What can hang from each mark:
lifotu: gagud kobaf puva taguf tedan vusa
taguf: lifotu
safa: lifotu
kela: lifotu
puva: lifotu
riliz: kobaf
tedan: lifotu
vusa: lifotu
kobaf: lifotu riliz
gagud: lifotu

Each row was made from one small tree. Brackets hold a mark, then the marks that hang from it, in alphabetical order. Every link used is in the known rows. Write each row's tree.
Known rows:
{puva lifotu}: [  1  15 -14   4   5   7   2 -15 -19   3 -31  15  -7  -8  20   0  14  -4
 -20  -2  -6   4  -5 -20  -2]
{kela {lifotu gagud}}: [ -3   5 -50 -24  -5 -27 -12 -18  -4   6 -18  -7   3 -24  14  -9   2  -5
 -24   7  -9   4 -15 -28  -8]
{taguf lifotu}: [ -1  13 -18   5   6  -3   3 -11 -10   6 -14   8   1 -17  14  11   1  -2
 -11  -3  -2  10  -4 -27   0]
{lifotu gagud kobaf}: [  3 -16 -35 -23 -10  -8   7  11   5  11   0   3   3 -16   9 -10   9  -8
 -40  17 -10 -21  -9  -1 -17]
{kobaf {lifotu gagud puva tedan} riliz}: [-19  -7 -40  13 -17 -33   8   0  13 -16  -9  -3   9 -22  14  -4  22   2
 -49  -5  12 -14 -14  -3  -7]
{safa {lifotu kobaf puva taguf tedan}}: [-11 -23 -32   7 -20 -45  14  -3   1  11   0   3  -2 -11  32  -4   5 -34
 -14   1  -7   0  -6  10  -4]
{safa {lifotu taguf tedan}}: [  1  -5 -36   4  -8 -28  -2 -25 -10   4  -1   9  -3  -6  31   5   5 -11
  -3  -8  -6   5  -4 -10  13]
{gagud lifotu}: [-12  17 -24  -2   9 -12   5  -3 -17  10 -15  16   1  -7   5  10  14   8
 -14  -6  -9   8 -12 -15  -6]
{kobaf {lifotu puva}}: [-18   4 -10  23   7 -29  11   4  -3  -5 -37  10   4 -14   2   5  14   2
 -29  -4   7  10   0 -15  -2]
{riliz {kobaf {lifotu gagud puva taguf vusa}}}: [  3 -15 -43   4 -30 -50  26  16   8 -19  -3   0  -7 -28  19   7  25  -4
 -63   1 -20  -8  -6 -39  -7]
{taguf {lifotu gagud}}: [ -1   3 -36 -14 -10 -12   1 -13  -1   3  -9  -9   0 -26  10   7   5  -3
 -28   1  -6  -1 -12 -32  -7]
{lifotu tedan}: [ -3  -2 -33   6  -2 -19   5  -1 -12   2  -3  -3  12  -5  20  -8   2   0
  -8   7   9 -12  -7   6   1]
{puva {lifotu gagud vusa}}: [  3 -12 -50 -18 -27 -19   5 -14   0  -3 -20 -11 -16 -28  15  -7  28   0
 -48   5 -21 -12 -17 -38 -12]
{taguf {lifotu kobaf puva}}: [-12  -2 -13   5  -8 -16  20   8   6  16 -13   1   4 -20  12  -2  -1 -25
 -23   2  -3   7  -5  -4 -17]
{vusa lifotu}: [ -9  18 -15   3   8 -14 -12  -3 -25   9 -17  16   3  -1   0  -5  12   8
  -7  -6  -9   1   0 -17   3]
{vusa {lifotu puva taguf}}: [ -4  11 -12  19 -12 -48   8   1 -26   3 -14   6   0  -3  11  -2  16  -7
  -7   0  -3  10   4 -21  -5]
{vusa {lifotu gagud puva tedan}}: [-19  -6 -47  -2 -30 -61  -3   7 -12   0  -4 -26   7 -19   8 -20  14  -6
 -20   4  10 -11 -14  -4  -9]
{puva {lifotu gagud kobaf taguf tedan}}: [ 12 -12 -46 -25 -27 -23  13  -3  -4   4   3  -7  -4 -11  42 -13  28 -25
 -33   5 -17 -17 -19  -6  -1]
{lifotu gagud puva taguf tedan vusa}: [  1 -37 -66   0 -52 -78  24  -2   9 -10   8 -38   1 -28  24 -16  18  -6
 -37  18  -2 -14 -12 -16 -17]
{puva {lifotu taguf tedan}}: [ 13   6 -30   7  -9 -20  10 -16 -22  -4 -10   5   1  -3  44  -5  21 -12
  -9  -2  -6   2  -6 -13   9]
{kobaf {lifotu gagud puva taguf tedan vusa}}: [ -9 -28 -59   3 -43 -82  20   1  14 -20  -7 -34  -2 -27  17  -5  31   0
 -46   1  -5  -8 -14 -29   2]
{tedan {lifotu kobaf puva taguf vusa}}: [-11 -21 -32  -8 -35 -47  35   5  13  11 -18  -7   3 -19  23  -3  28 -20
 -31  16 -18  -2  -4 -10 -11]
{lifotu kobaf puva vusa}: [-10 -30 -32   2 -23 -36  26  18  13  12 -10  -7  -1 -21   4 -12   8 -12
 -37  18 -14 -12  -3   1 -26]
{taguf {lifotu gagud {kobaf riliz} tedan vusa}}: [ -2 -24 -61 -24 -33 -12  12   1  28   4  23 -16   2 -32  23 -10  16  -6
 -53  -3 -26 -30 -18  -9 -13]

Which tree is each row?
[-10 -28 -54 -25 -54 -58  32   4  20   7 -12 -21  -1 -30  22  -9  32 -18
 -48  22 -21 -10 -12 -20 -20]	{tedan {lifotu gagud kobaf puva taguf vusa}}
[ -3  -2 -24  -2 -26 -32  12  15   3   7  10  14   0 -12  11 -11  26 -12
 -45   4 -19 -14  -3  -8 -24]	{vusa {lifotu gagud {kobaf riliz} puva taguf}}
[-10 -17 -59  -6 -20 -24   5  -5  22 -20   0  -8   1 -25  13  -3  30  19
 -57 -10 -14 -24 -18 -22   2]	{kobaf {lifotu gagud tedan vusa} riliz}
[ 15  -5 -24   0 -14   6  22  -3   8   2  -2  26 -13 -11  34  -1  30 -10
 -47  -2 -41  -9   0 -16 -15]	{puva {lifotu {kobaf riliz} taguf vusa}}
[-20 -15 -46   4 -21 -54   6   3   3 -11 -17 -22   9 -20  11  -8  19  -5
 -37   0  14  -9 -15  -9   2]	{kobaf {lifotu gagud puva tedan}}
[-10 -15 -35 -13 -22 -29  17  10  13  11  -7 -15   2 -30   9  -1   6 -23
 -39   8  -4  -5 -12 -12 -24]	{taguf {lifotu gagud kobaf puva}}
[ -4  -5 -46   2 -38 -77   6   5 -16  -1   5 -24   5 -13  20 -17  21  -9
 -17   5   5  -7 -10 -12  -3]	{vusa {lifotu gagud puva taguf tedan}}
[  9 -20 -45 -10 -26 -25  21   0   0   4  -1  -5  -9  -8  39 -14  29 -19
 -29  -1 -29 -13 -11  -8   2]	{puva {lifotu kobaf taguf tedan vusa}}
[ -2 -22 -67 -17 -35 -41   5 -11  13  -4   4 -39  -1 -36  17  -5  11   2
 -32   1  -9 -18 -21 -31  -3]	{taguf {lifotu gagud tedan vusa}}
[ -9 -13 -35  27 -23 -52  27   0  13 -22  -5   1   6 -18  25   0  27   5
 -41  -9  -7  -4  -5 -14   0]	{kobaf {lifotu puva taguf tedan vusa} riliz}
[-27 -13 -54   6 -30 -65  22   4  -4   6  -9 -25   4 -22   9  -7  15  -1
 -23  -3  -1   0 -20  -7 -15]	{gagud {lifotu puva tedan vusa}}
[  0 -15 -48 -26 -21 -11   4   2   0   8  -6 -10  -2 -18  30 -17  21 -24
 -36   4 -11 -24 -20   5  -4]	{puva {lifotu gagud kobaf tedan}}
[ -7 -30 -49 -12 -19 -25  15  12  10  12   5 -13   4 -12  17 -16  10  -5
 -29  11 -18 -26  -9   8  -7]	{lifotu kobaf tedan vusa}
[-10   1 -34 -31 -13  10   9  -3  17  14  -7  19   9 -21  21  -2  26  -9
 -47  12 -16 -23 -12   1 -17]	{tedan {lifotu gagud {kobaf riliz}}}
[-14 -23 -51  -3 -39 -68  35  18   3  12   7 -21   3 -15  22  -6  25 -15
 -28  -2 -18  -5 -14  -1 -12]	{gagud {lifotu kobaf puva taguf tedan vusa}}
[-15 -22 -60   3 -29 -51  18  20  12 -16   0 -18   3 -29  16  -4  18  -3
 -56  -1  -6 -20 -17 -18   3]	{riliz {kobaf {lifotu gagud puva tedan vusa}}}
[  9   8 -22  14   7 -15   8  11 -17 -13   2  27   7  -1  37   8  15  -2
 -21 -13 -12  -5   2 -11  25]	{riliz {kobaf {lifotu taguf tedan}}}
[-20  -2 -37 -15 -27 -40  13  -8   3   6 -26 -12   8 -29  12  -3  17  -9
 -28  21  12  -4 -13 -16 -15]	{tedan {lifotu gagud puva}}
[-16 -29 -44  -1 -33 -47  26  11  17   9   2 -28   4 -27  18 -11   4 -22
 -27   2  -8  -9 -12   0 -10]	{taguf {lifotu kobaf puva tedan vusa}}
[  2 -22 -64 -10 -32 -57   9  -8  11 -20  -5 -23  -2 -20  21   0  33  12
 -45  -5 -20 -11 -13 -35  16]	{kobaf {lifotu gagud taguf tedan vusa}}
[  5 -18 -42 -24 -14 -17   2 -10   8  13  -1  14 -15 -17  20   5  13 -19
 -37   3 -30  -7  -8 -22  -7]	{safa {lifotu gagud kobaf taguf}}
